What can hang from each mark
K723: K878 K949
K878: K548 K723
K541: K799
K548: K747 K878 K949
K747: K548 K765 K799
K765: K878

Each row was made from one small tree. The marks that hang from a mark follow it in brackets, in the order of their numbers. Every link used is in the known rows. Write each row's tree.
Known rows
K747(K548 K765): [ 0.07 -0.12 -0.07 -0.02 -0.02  0.00  0.01 -0.05  0.05 -0.18  0.02  0.15
 -0.02 -0.13 -0.07]
K747(K548 K765(K878(K723)) K799): [ 0.00 -0.11  0.00 -0.06 -0.07 -0.02  0.19 -0.04  0.10 -0.13 -0.09  0.11
 -0.06 -0.40  0.10]
K548(K747(K765) K878 K949): [-0.11 -0.06  0.04 -0.08  0.09  0.14 -0.08 -0.04 -0.10 -0.23 -0.07  0.00
  0.02  0.14  0.09]
K548(K747 K878(K723(K949))): [-0.07 -0.02  0.00 -0.12  0.05  0.06 -0.09  0.03 -0.07 -0.01 -0.03 -0.16
  0.04  0.15 -0.04]
K723(K878(K548) K949): [ 0.09  0.00  0.04  0.01  0.03 -0.01 -0.15  0.05 -0.01  0.06  0.13 -0.07
  0.09  0.31 -0.18]
K765(K878(K548(K949) K723)): [ 0.01  0.03  0.10  0.05 -0.12 -0.02  0.05  0.04 -0.06  0.29  0.01 -0.08
 -0.07 -0.37 -0.04]
K878(K548 K723(K949)): [ 0.08  0.09  0.00  0.04 -0.02 -0.07 -0.05  0.08  0.01  0.39  0.13 -0.09
  0.00  0.02 -0.19]
K878(K548(K747(K765 K799) K949) K723): [-0.03  0.18  0.09  0.04  0.05  0.00  0.05  0.04  0.01  0.29 -0.02 -0.04
 -0.01 -0.03  0.09]
K878(K723(K949)): [ 0.05  0.02 -0.10 -0.01 -0.04 -0.10 -0.10  0.03  0.00  0.15  0.09 -0.01
 -0.01  0.14 -0.16]
K723(K878(K548(K747(K799))) K949): [ 0.06  0.08  0.02 -0.01  0.06 -0.04 -0.09  0.03  0.05  0.02  0.09 -0.10
  0.13  0.36 -0.08]
K541(K799): [ 0.05  0.00 -0.40  0.17 -0.04 -0.24  0.03 -0.03  0.04 -0.04  0.19  0.18
  0.02  0.17 -0.06]
K723(K878): [ 0.02 -0.09 -0.16 -0.01 -0.11 -0.06 -0.14 -0.04  0.02 -0.23  0.07  0.11
  0.07  0.24 -0.11]
K548(K747 K878 K949): [-0.07 -0.04 -0.04  0.00  0.04  0.08 -0.10 -0.04 -0.10 -0.25 -0.06 -0.04
  0.02  0.20  0.00]
K747(K765(K878)): [-0.05 -0.17 -0.13 -0.14 -0.15 -0.07  0.02 -0.07  0.04 -0.09  0.06  0.20
 -0.05 -0.35 -0.01]
K747(K548(K949) K765 K799): [ 0.08 -0.01  0.01  0.13  0.12  0.03  0.03 -0.05  0.05 -0.27 -0.05  0.16
 -0.04  0.19  0.06]
K548(K747(K765 K799) K878): [-0.11 -0.06 -0.16 -0.10  0.06  0.04  0.02 -0.06  0.06 -0.28 -0.04  0.13
  0.07  0.21  0.09]

Which tree is each row?
[-0.03  0.06  0.11  0.04 -0.01  0.00  0.13  0.03  0.01  0.23 -0.04  0.03
 -0.07 -0.22  0.11]  K747(K765(K878(K548(K949) K723)) K799)
[-0.13  0.05  0.05 -0.03  0.13  0.12  0.01  0.00 -0.05 -0.13 -0.14 -0.02
  0.02  0.25  0.20]  K548(K747(K765 K799) K878(K723) K949)
[ 0.03 -0.12 -0.02  0.01  0.01  0.10  0.04  0.01 -0.02 -0.23 -0.09 -0.04
  0.01 -0.04 -0.04]  K747(K548(K878(K723)))
[ 0.04 -0.01  0.06 -0.05 -0.09 -0.06  0.03  0.06 -0.01  0.36  0.08 -0.11
 -0.03 -0.33 -0.12]  K765(K878(K548 K723(K949)))
[ 0.06 -0.04  0.02  0.06  0.17  0.09  0.05  0.03  0.03 -0.24 -0.09 -0.08
  0.03  0.36 -0.01]  K747(K548(K878(K723(K949))) K799)
[-0.11 -0.05  0.11 -0.15 -0.11  0.02  0.02 -0.02 -0.08  0.09 -0.08 -0.05
 -0.09 -0.44  0.14]  K548(K747(K765(K878(K723))) K949)
[-0.05 -0.01 -0.01  0.07  0.03  0.09 -0.06  0.02 -0.11 -0.12 -0.08 -0.03
 -0.01  0.25  0.01]  K548(K878(K723) K949)
[-0.10  0.02  0.05 -0.09 -0.06 -0.01  0.08 -0.03  0.00  0.01 -0.10  0.02
 -0.07 -0.26  0.20]  K548(K747(K765(K878(K723)) K799) K949)
[ 0.02  0.05  0.11  0.03 -0.01  0.05 -0.13  0.02 -0.08  0.02  0.03 -0.13
  0.07  0.12 -0.05]  K723(K878(K548(K747 K949)))
[-0.08 -0.02  0.02 -0.20 -0.03 -0.06  0.05 -0.01  0.05  0.10 -0.03 -0.02
 -0.03 -0.20  0.11]  K548(K747(K765(K878(K723(K949))) K799))
[-0.02  0.09  0.13  0.02  0.09  0.07 -0.06  0.01  0.00 -0.04 -0.01 -0.02
  0.08  0.27  0.10]  K723(K878(K548(K747(K765 K799) K949)))
[ 0.01 -0.18  0.06 -0.13 -0.11  0.02  0.12 -0.02  0.02 -0.05 -0.07  0.05
 -0.08 -0.60  0.05]  K747(K548 K765(K878(K723)))
[ 0.00  0.14  0.07 -0.06  0.07 -0.04  0.02  0.06  0.06  0.37  0.06 -0.08
  0.03  0.02  0.00]  K878(K548(K747(K765 K799)) K723(K949))
[-0.01 -0.10 -0.03 -0.09 -0.13 -0.05  0.07 -0.02  0.04  0.15  0.09  0.12
 -0.02 -0.46 -0.06]  K747(K765(K878(K548)))
[ 0.06 -0.04 -0.02  0.18  0.17  0.12  0.03 -0.04  0.00 -0.47 -0.12  0.04
  0.01  0.39  0.03]  K747(K548(K878 K949) K799)
[ 0.12  0.02 -0.07  0.20  0.06 -0.03  0.02 -0.05  0.06 -0.31 -0.04  0.10
 -0.04  0.24 -0.04]  K747(K548(K949) K799)
[ 0.04  0.16 -0.05  0.14  0.02 -0.07  0.00 -0.02  0.04  0.11  0.05 -0.01
  0.01  0.12 -0.05]  K878(K548(K747(K799) K949))
[ 0.00  0.02  0.07 -0.06  0.01 -0.04  0.10  0.05  0.07  0.31  0.04  0.00
 -0.03 -0.17  0.03]  K747(K765(K878(K548 K723(K949))) K799)
[ 0.02  0.12  0.05  0.10  0.03  0.01 -0.07  0.00  0.00 -0.05  0.01 -0.07
  0.08  0.31  0.01]  K723(K878(K548(K747(K799) K949)))
[ 0.02  0.14  0.07  0.05 -0.06 -0.02 -0.03  0.04 -0.07  0.34  0.02 -0.16
 -0.02 -0.19 -0.07]  K878(K548(K747 K949) K723)
[ 0.04 -0.02  0.02  0.07 -0.10 -0.03  0.01 -0.01 -0.03  0.12  0.05  0.01
 -0.06 -0.27 -0.08]  K765(K878(K548(K949)))
